Known rows, with every way that one mark hangs from another
Z_947(Z_65(Z_391)): [ -2   5 -19   8  -1  27  -5  -7  -6   5  -4  33   0   1   1 -12  12]
Z_260(Z_781(Z_576(Z_65(Z_391)))): [-14   7  23  -1 -27   6   7  15 -12 -13   3  48  15  -8  14  -5  -3]
Z_781(Z_260 Z_576(Z_65(Z_391 Z_947) Z_302)): [ -1 -22 -26  -4  -6 -10   9  33 -17 -24 -32  66   4   5  41  24  12]
Z_391(Z_810): [  6  17   7  19 -11  18  12   7   3  -9   9   5   4  -8   0 -19   0]
Z_65(Z_391 Z_576 Z_947): [ -6   7 -25  -7  16  30   0  35   1  15  -5  56  -3   7   5   2  25]
Z_947(Z_65(Z_576(Z_302 Z_781(Z_260)))): [ 27 -16 -14   8   7 -17 -18 -14 -10  -7 -26  61 -30 -22  30  22   1]
Z_260(Z_781(Z_576(Z_65 Z_302))): [ -2  -6  28   1 -32 -25 -11  -5 -18 -19  -6  43  11 -21  27  19  -8]
Z_65(Z_391(Z_810) Z_576(Z_302) Z_947): [ 12  19 -26   7   6  43  -3  28  -4   0 -10  74  -2  -6  16   1  27]
Z_781(Z_260 Z_576(Z_65(Z_391))): [ -6 -11  -3   2 -14  -5  25  21  -9 -23 -19  39   4   3  29   1  -2]
Z_260(Z_781(Z_576(Z_302))): [ -2  -1  32  -3 -33 -23 -18  -8  -2 -13 -13  39   5  -8  10  16 -10]
Z_65(Z_576(Z_781) Z_947): [ 10  -4  -9   0  18   2  -9  25  -1   2   1  40 -17 -18  17  11  17]
Z_781(Z_576): [-13   1  15   7 -24 -12  11   3   7 -10  -6   6   2  -6   3  -1  -2]
Z_576(Z_65 Z_302): [ 13  -9  -8   2   4  -6  -7 -13 -23 -14  -6  18   5 -19  26  20   5]
Z_947(Z_65(Z_576(Z_302))): [  7   3 -17   7  -3   2 -18 -21  -9   7 -14  45 -14 -19  12  14  10]
Z_260(Z_781(Z_576(Z_65(Z_391(Z_810)) Z_302))): [  4  17  24  13 -36  15   4   7 -16 -28   1  68  14 -25  27  -4  -1]
Z_947(Z_65(Z_391(Z_810) Z_576)): [  3  33 -13  23 -10  50  12   5   1   6   4  59  -6 -11   0 -27  14]
Z_260(Z_781): [ -2   4  24  -8 -10  -5  -9   6  -2   3   6  18   6   3  -3  -2 -12]
Z_65(Z_391 Z_576(Z_302) Z_947): [  6   1 -29 -11  20  26 -14  18  -7  10 -18  69  -5  -2  17  19  27]
Z_810(Z_391): [-14  -2  10   3   1   5   8 -22  13  -4  -2  12  -6 -18   2   2  -8]
Z_576(Z_781(Z_260)): [ 20 -19   1  -2   9 -21   0   7  -4 -16 -14  13 -18  -6  17  10  -9]
Z_947(Z_65(Z_391(Z_810) Z_576(Z_302))): [ 14  23 -18  21  -8  43  -3  -9  -6   0 -10  72 -10 -21  11  -9  20]

Rows
[  1  10 -15  19 -19  24  11  30 -16 -26 -11  64  13 -19  31   2  21] : Z_781(Z_576(Z_65(Z_391(Z_810) Z_947) Z_302))
[ -5  -6   3  -6 -19   3 -12  24 -19 -13 -10  77  15  -8  29  16  10] : Z_260(Z_781(Z_576(Z_65(Z_391 Z_947) Z_302)))
[ 23  -8 -25 -12  28  22 -26  16 -12  -1 -17  78 -19 -20  27  23  28] : Z_65(Z_391 Z_576(Z_302 Z_781) Z_947)
[  2 -19   3   0 -21 -34   1  -2   0 -21 -33  28  -6   1  23  22 -10] : Z_781(Z_260 Z_576(Z_302))
[ 10   1 -16  -7  26  26 -11  32  -3   5  -5  62 -18 -13  16   5  27] : Z_65(Z_391 Z_576(Z_781) Z_947)
[  9   1  -2  18 -24   6  24  13 -14 -33 -23  57   3 -15  37   2   1] : Z_781(Z_260 Z_576(Z_65(Z_391(Z_810)) Z_302))
[ 27  10 -17   7  16  38 -13  25  -8 -10  -9  80 -16 -28  26   6  28] : Z_65(Z_391(Z_810) Z_576(Z_302 Z_781) Z_947)
[ 28 -33 -22   1  19 -25 -12  16 -27 -25 -19  42 -10 -16  47  35   4] : Z_576(Z_65(Z_947) Z_302 Z_781(Z_260))
[ 22  12 -11  22   1  29  10  11  -1 -11 -10  71 -24 -18  20 -19   6] : Z_947(Z_65(Z_391(Z_810) Z_576(Z_781(Z_260))))
[ -4  14 -18   7   4  34  -1  -1  -2  15  -6  55 -10  -5   2 -11  16] : Z_947(Z_65(Z_391 Z_576))
[ -2 -25 -14   5 -11 -32   9  28 -15 -26 -26  43   4   1  38  28   2] : Z_781(Z_260 Z_576(Z_65(Z_947) Z_302))
[-10  15  -7  25 -21  31  27  41 -10 -23   4  49  14  -8  19 -15  19] : Z_781(Z_576(Z_65(Z_391(Z_810) Z_947)))
[ 31   1 -21  12  14  35  -5  20 -26 -26  -4  61   0 -33  36   7  23] : Z_576(Z_65(Z_391(Z_810) Z_947) Z_302 Z_781)
[ -9  -9  12   0 -25 -21 -13  21 -18 -17  -7  54  14 -11  30  24  -1] : Z_260(Z_781(Z_576(Z_65(Z_947) Z_302)))
[ 31 -17 -11 -14  23   3 -14   3  -9 -10 -30  72 -26 -16  34  25   8] : Z_65(Z_391 Z_576(Z_302 Z_781(Z_260)))
[ 28  -7   3  -3  15  -6 -22 -14 -10  -5 -11  41 -23 -34  24  25   8] : Z_65(Z_576(Z_302 Z_781))
[  4  15 -24  17   3  44  21  41 -14 -12   9  42  12  -2  16 -15  19] : Z_576(Z_65(Z_391(Z_810) Z_947))
[ 23 -16 -11  -4  17   4   7  14 -20 -22 -10  38 -10 -13  36   9   1] : Z_576(Z_65(Z_391) Z_781(Z_260))
[ 16  18 -12  10  14  45   4  35  -1  -5   3  67 -14 -21  16 -13  26] : Z_65(Z_391(Z_810) Z_576(Z_781) Z_947)
[ 25 -22 -28 -15  29   4 -15  29  -9  -7 -31  85 -23  -8  36  29  18] : Z_65(Z_391 Z_576(Z_302 Z_781(Z_260)) Z_947)
[ 13   9 -26  12   6  38   3  23 -23 -15  -5  56  13 -13  28   2  22] : Z_576(Z_65(Z_391(Z_810) Z_947) Z_302)
[ 33 -29  -7  -1  12 -27 -10  -5 -26 -30 -19  30 -12 -26  44  32  -5] : Z_576(Z_65 Z_302 Z_781(Z_260))
[ 29  -5  -6 -11  22  19 -22  -9 -10  -2 -16  66 -22 -30  24  19  18] : Z_65(Z_391 Z_576(Z_302 Z_781))
[  3  25 -13  26 -14  46   8  -1  -2  -5   0  37   0  -5  -1 -29  12] : Z_947(Z_65(Z_391(Z_810)))
[-10   4  32   5 -32 -18   7   9  -9 -15   7  27  13 -12  15  -1 -13] : Z_260(Z_781(Z_576(Z_65)))
[ 15 -17 -14  -2  18 -14   0  39   0  -2 -12  47 -23  -2  23  16   6] : Z_65(Z_576(Z_781(Z_260)) Z_947)
[ 25  13  -2  17   5  36  11   8 -18 -26  11  36  -3 -34  24 -14  12] : Z_576(Z_65(Z_391(Z_810)) Z_781)
[ 18 -11   3  -2  13 -17   1  11   0  -6 -11  36 -26 -13  21  12  -5] : Z_65(Z_576(Z_781(Z_260)))
